Every row comes from one small tree of marks. The marks that hang from a mark follow it in brackets, in alphabetical order. Every link used is in the known rows. Which tree was each row made from?
In the rows, 128 means zero.
Known rows
numuf[salidus[voke[doso]]]: [140  85 156 122 103 155 149 176 123 146 132 147 199 121 110 109 125 115
  99 122 121 127 129 138 114 163 159 109  59  87 145 130  93  86 122]
numuf[salidus]: [125 105 138 126 112 138 158 155 151 119 120 151 166 132 125 128 147 134
 165 118 147 130 104 122 138 127 145 141 112 120 141 121 118 121 138]
pudul[pire[gemed]]: [ 98 159 150 141 164 114 160 153 156  97 111 191 120  55 132 132 174 171
 194 126 136 109  88 116 144 125 169 161 130 126 126  96 140 176 174]
vami[numuf[salidus[voke]]]: [111  96 131 132  99 124 147 181 156 131 145 152 186 117 110 149 145 130
  97 141 160 133 115 121 130 148 146 157  90 127 135 110 123  97 134]
salidus[numuf[vami] voke[munez]]: [107  77 138 166  89 144 170 151 132 115 135 125 205  92 136  98 118 106
  80 121 118 133 103  97 135 172 170 127  81 132 113 147 135 136 147]
voke[doso salidus[numuf[vami[pire]]]]: [122  71 132 115 123 100 136 160 136 141 125 155 173 111 148  86  92 119
 124 155 155  98 104 155 150 143 149 104  58 106  90 146 133 120 137]
voke[munez salidus[numuf[vami]]]: [111  76 145 144  98 120 164 138 131 114 118 141 180 123 150  87 107 117
 130 146 130 136 103 143 146 157 157  84  92 133  87 150 155 130 144]
gemed[zozo]: [102 120 159 140  96 141 172 161 175 126  98 130 137 122 155 149 153 165
 182 112 146 129 109  87 162 132 165 130 154 127 136 118 132 154 165]
pire[pudul]: [102 146 157 112 131 119 142 146 169 124 124 187 162 101 123 159 148 174
 166 124 136 110 113 109 134 108 150 137 130 104 136 125 151 132 157]
numuf[vami[pire]]: [118 106 138 142 118 106 152 149 191 135 139 155 149 101 154 117 122 136
 148 119 165 115  86 105 167 113 135 173 122 116 116 121 129 154 158]
munez[voke vuzipud[vami[numuf pire]]]: [ 75 107 137  78 112 121 113 144 208 132 168 145 142 120 150 131  60 171
 140 203 147 136 179 120 142 149  89 186 128 157 118 130 159 110 151]
numuf[salidus[voke[munez]]]: [121  82 158 140  90 143 174 159 134 131 148 133 177 114 101 112 132 109
 101 123 108 152 120 124 116 166 141 114  73 103 138 132 118 100 134]
numuf[salidus[voke]]: [123  95 140 134 101 135 161 169 131 124 136 144 191 108 111 124 145 123
 119 116 134 125 111 117 129 151 155 142  83 115 143 122 107 112 131]
munez[vuzipud]: [110 121 164 119 118 136 141 148 158 112  99 147 163 124 148 125 120 157
 159 138 113 126 143  95 160 156 145 126 134 140 129 132 126 146 152]
voke[doso salidus]: [129 103 185 109 124 134 143 163 134 148 109 156 177 135 134 107 110 136
 158 158 126 124 138 159 131 157 166  56  91  85 112 137 131 103 132]
vuzipud[vami[numuf]]: [ 90 142 150 131 123 141 126 151 190 135 145 133 161 133 147 159 111 154
 164 174 174 156 135 133 123 136 135 171 147 146 132 120 165 122 155]
pudul[pire]: [112 128 140 150 144 140 162 152 163 113 119 177 149  76 137 129 155 145
 173 122 139 128  92 114 140 132 171 145 150 131 130 106 129 152 147]
voke[doso salidus[numuf]]: [116  92 152 112 128 133 139 163 110 135  95 145 193 125 136 103 116 130
 149 158 129 111 134 152 130 173 182  66  70 103 106 148 147 107 130]
zozo[gemed]: [110 133 175 130 125 150 159 174 158 129 123 100 170 101 155 159 136 165
 186 113 165 126 124 102 157 150 160 130 137 113 123 121 141 172 165]
voke[doso munez[vuzipud[vami]] salidus]: [114 101 209  92 105 153 122 132 131 146 134 124 150 150 144  82  39 128
 138 210  86 176 190 192 108 187 114  47  86 118 110 167 140  96 133]
gemed[pire zozo]: [ 89 134 146 158  95 147 151 163 181 129  94 131 114 111 179 156 180 154
 205  98 166 133 120  99 185 133 156 137 184 127 130 131 122 169 177]
salidus[voke[doso]]: [124 105 177 129 115 154 149 177 135 149 125 140 205 105 123 115 124 124
 108 131 114 122 143 114 120 175 179 104  79  82 133 130 113 108 139]
munez[voke[salidus] vuzipud]: [112  84 168  78  97 129 142 148 144 110 112 163 181 131 144  89  85 164
 155 165 102 115 172 126 159 165 132  74 116 145 101 141 134 113 130]
vami[numuf vuzipud]: [117 124 161 150 125 120 137 157 192 132 126 168 171 108 127 154 141 139
 142 151 154 151 130 107 158 126 132 166 122 148 126  97 166 118 165]
munez[vuzipud[vami]]: [ 95 136 162 117 120 148 122 133 158 115 121 124 160 130 157 123  84 155
 174 163 128 150 157 123 135 154 125 151 145 153 133 148 136 146 148]
voke[doso munez]: [130 103 195 128 112 167 158 148 160 147 124 142 164 130 128 109 114 122
 136 146 103 152 137 132 116 165 155  73  95  79 128 134 133 103 149]
vami[vuzipud[munez[voke[doso]]]]: [141  92 188 116  99 181 140 148 149 136 141 155 222 102 112  97 104 128
 153 174  96 141 171 132 120 140 126 138  75 119 120 105 146  68 140]
numuf[vami]: [125 113 149 150 104 140 157 148 173 119 121 156 176 121 158 114 131 138
 151 111 158 127  93 102 158 120 156 147 138 133 121 124 127 149 153]
vuzipud[munez vami[numuf]]: [ 80 142 161 134 109 155 123 145 172 128 153 114 178 128 137 164 114 146
 183 208 167 162 143 148 107 134 122 192 140 147 119  98 174 111 154]

Which tree is each row?
[ 90 154 148 142 136 117 178 159 165  98  97 174  85  57 148 143 186 190
 205 114 144 114  79 106 162 120 168 157 145 137 132  94 134 193 188]  pudul[pire[gemed[zozo]]]
[ 95 121 184 121 109 157 137 123 161 119 136 112 143 135 149 115  72 141
 157 174 103 175 164 136 122 171 114 123 132 143 131 153 144 135 150]  voke[munez[vuzipud[vami]]]
[ 83 156 141 132  98 127 137 159 185 127 106 175 104  92 163 178 181 180
 197  97 165 117 118 109 173  97 143 144 178 118 135 132 135 158 184]  gemed[pire[pudul] zozo]
[105  94 162  67 119 152 115 140 176 146 155 137 156 119 150  90  39 154
 143 187 113 132 189 141 125 163 101 140  94 122 124 152 128  99 135]  munez[voke[doso] vuzipud[vami[pire]]]
[ 86 123 113 136 116  81 163 159 173 104 102 141 104  74 167 134 157 175
 171 114 174  85  70  84 186 115 145 194 102 142 112 119 150 195 195]  salidus[numuf[vami[pire[gemed[zozo]]]]]
[ 86 105 145  83 117 131 126 131 185 127 157 131 148 106 150 106  59 165
 165 174 126 126 177 118 139 149  95 170 125 147 122 142 141 125 145]  munez[voke vuzipud[vami[pire]]]
[133  81 177  82 105 150 151 158 144 145 126 168 194 135 136  82  95 145
 150 161 111 114 161 151 128 160 158  49  86  93 104 140 135  78 122]  munez[voke[doso salidus]]
[113  90 125 141 109 112 149 152 127 112 104 148 195 120 157  99 119 130
 148 132 153 111  96 130 159 141 170 108 105 147  95 144 146 143 139]  voke[salidus[numuf[vami]]]
[ 83 122 179 116 109 147 124 133 186 124 147 124 140 144 150 135  73 148
 134 204 125 182 166 139 125 166 104 137 135 156 123 142 163 117 157]  voke[munez[vuzipud[vami[numuf]]]]
[ 84 171 157 122 129 135 124 174 170 131 131 145 138  71 162 189 159 178
 205  98 181 115 131 125 170 118 140 142 162 106 123 136 141 174 185]  zozo[gemed[pire[pudul]]]
[ 73 135 151 126 125 122 116 147 190 141 173 109 153 108 130 170 105 142
 183 220 177 150 138 148 113 126 105 219 125 128 118  95 177 115 161]  vuzipud[munez vami[numuf pire]]
[ 99  95 125  76  87 148 119 144 179 112 158 153 170 156 145 116  70 162
 133 184 150 155 171 147 128 145  92 168 118 178 134 135 135  87 129]  munez[voke vuzipud[vami[numuf[salidus]]]]
[ 94 113  99 120 132  84 133 144 171 117 137 185 155  73 137 141 126 155
 135 122 167  85  79 102 152  96 140 188  97 123 116 136 156 145 163]  salidus[numuf[vami[pire[pudul]]]]
[114 160 151 123 146  58 131 134 187 121 149 227 115  43 120 144 139 175
 154 125 156 101  89 112 168  63  93 211  75 121 116 108 167 157 193]  numuf[vami[pire[gemed pudul] vuzipud]]
[139  85 131 148  82 134 159 166 138 122 142 150 198 112 128 105 129 115
  99  96 153 132  87 120 140 130 147 154  87 130 132 129  97 124 130]  numuf[salidus[voke] vami]
[122  86 200 115  97 163 146 159 130 139 124 133 181 119 120  94  84 121
  76 158  65 148 170 121 121 204 149  69  69  97 129 151 111 100 139]  salidus[voke[doso munez[vuzipud]]]
[ 81 169 154  93 159  60 134 148 180 121 132 202 101  57 116 164 160 196
 185 137 143  73 100 106 145  96 123 177  96  84 124 111 167 158 188]  vami[pire[gemed pudul]]
[140  73 174 124  91 162 163 163 125 149 148 135 184 121  99  96 113 100
  82 136  97 149 135 146  99 175 148  84  43  75 139 137 102  75 123]  numuf[salidus[voke[doso munez]]]
[ 82 173 165 106 117  94 154 157 170 108 102 188  94  82 139 176 182 219
 196 117 143  92 103  98 155  97 146 148 126 113 137 113 159 166 195]  pire[gemed[zozo] pudul]
[124  91 198 134 105 166 163 160 136 153 138 131 188 112 110 103 112 112
  92 144  86 147 148 123 105 191 166  74  69  71 130 140 121  97 140]  salidus[voke[doso munez]]
[110 110 197 107 111 177 127 131 152 139 135 120 150 144 145  98  53 132
 138 185  92 178 179 158 106 182 117  93 100 119 131 161 131 107 145]  voke[doso munez[vuzipud[vami]]]
[129  81 134 144 105 156 146 169 117 130 120 138 226 100 137  91 111 109
  76 121 135 111 111 113 132 169 186 123  62 120 117 148 114 122 134]  salidus[numuf[vami] voke[doso]]
[111  94 141 135 123 151 146 176 111 136 111 128 220  96 119 114 125 120
  99 131 117 106 135 108 120 190 198 109  61 101 127 141 126 110 136]  salidus[numuf voke[doso]]
[145  80 193 101  95 157 138 148 127 141 141 161 221 113 112  84  91 124
 158 198  95 143 180 166 122 147 125  90  64 115  99 112 156  56 129]  vami[vuzipud[munez[voke[doso salidus]]]]
[ 80 148 110 112 150  55 130 143 164 103 127 199 127  52 130 146 147 183
 155 127 162  65  74 103 157  92 134 200  79 122 107 128 168 171 185]  salidus[numuf[vami[pire[gemed pudul]]]]
[130 101 140 143 113 118 138 158 179 128 136 176 169 126 115 148 144 129
 133 143 165 159 115 129 150 112 113 174  96 153 137  99 145  95 147]  vami[numuf[salidus] vuzipud]
[131  99 123 173 116 130 149 140 151 110 108 156 203  91 147 108 126 119
 132 109 150 131  96  93 165 122 146 174  98 167 116 129 148 143 158]  salidus[numuf[vami[vuzipud]]]
[ 61 162 154  96 150  80 103 146 194 122 140 146  96 100 148 157  97 186
 171 205 162 123 147 130 148 140  91 207 115 148 120 119 170 158 184]  munez[vuzipud[vami[numuf pire[gemed]]]]
[110 147 165 137 160  74 144 147 178 127 125 172 121  60 118 136 152 158
 183 136 135 110 117 101 166 114 113 194  85 113 121  94 166 154 190]  vami[pire[gemed] vuzipud]
[114  91 174 112  87 126 136 151 162 124 155 168 208 115 112 126 110 141
 153 213 131 148 166 148 140 133 109 137  92 156  89  90 182  65 140]  vami[numuf vuzipud[munez[voke[salidus]]]]
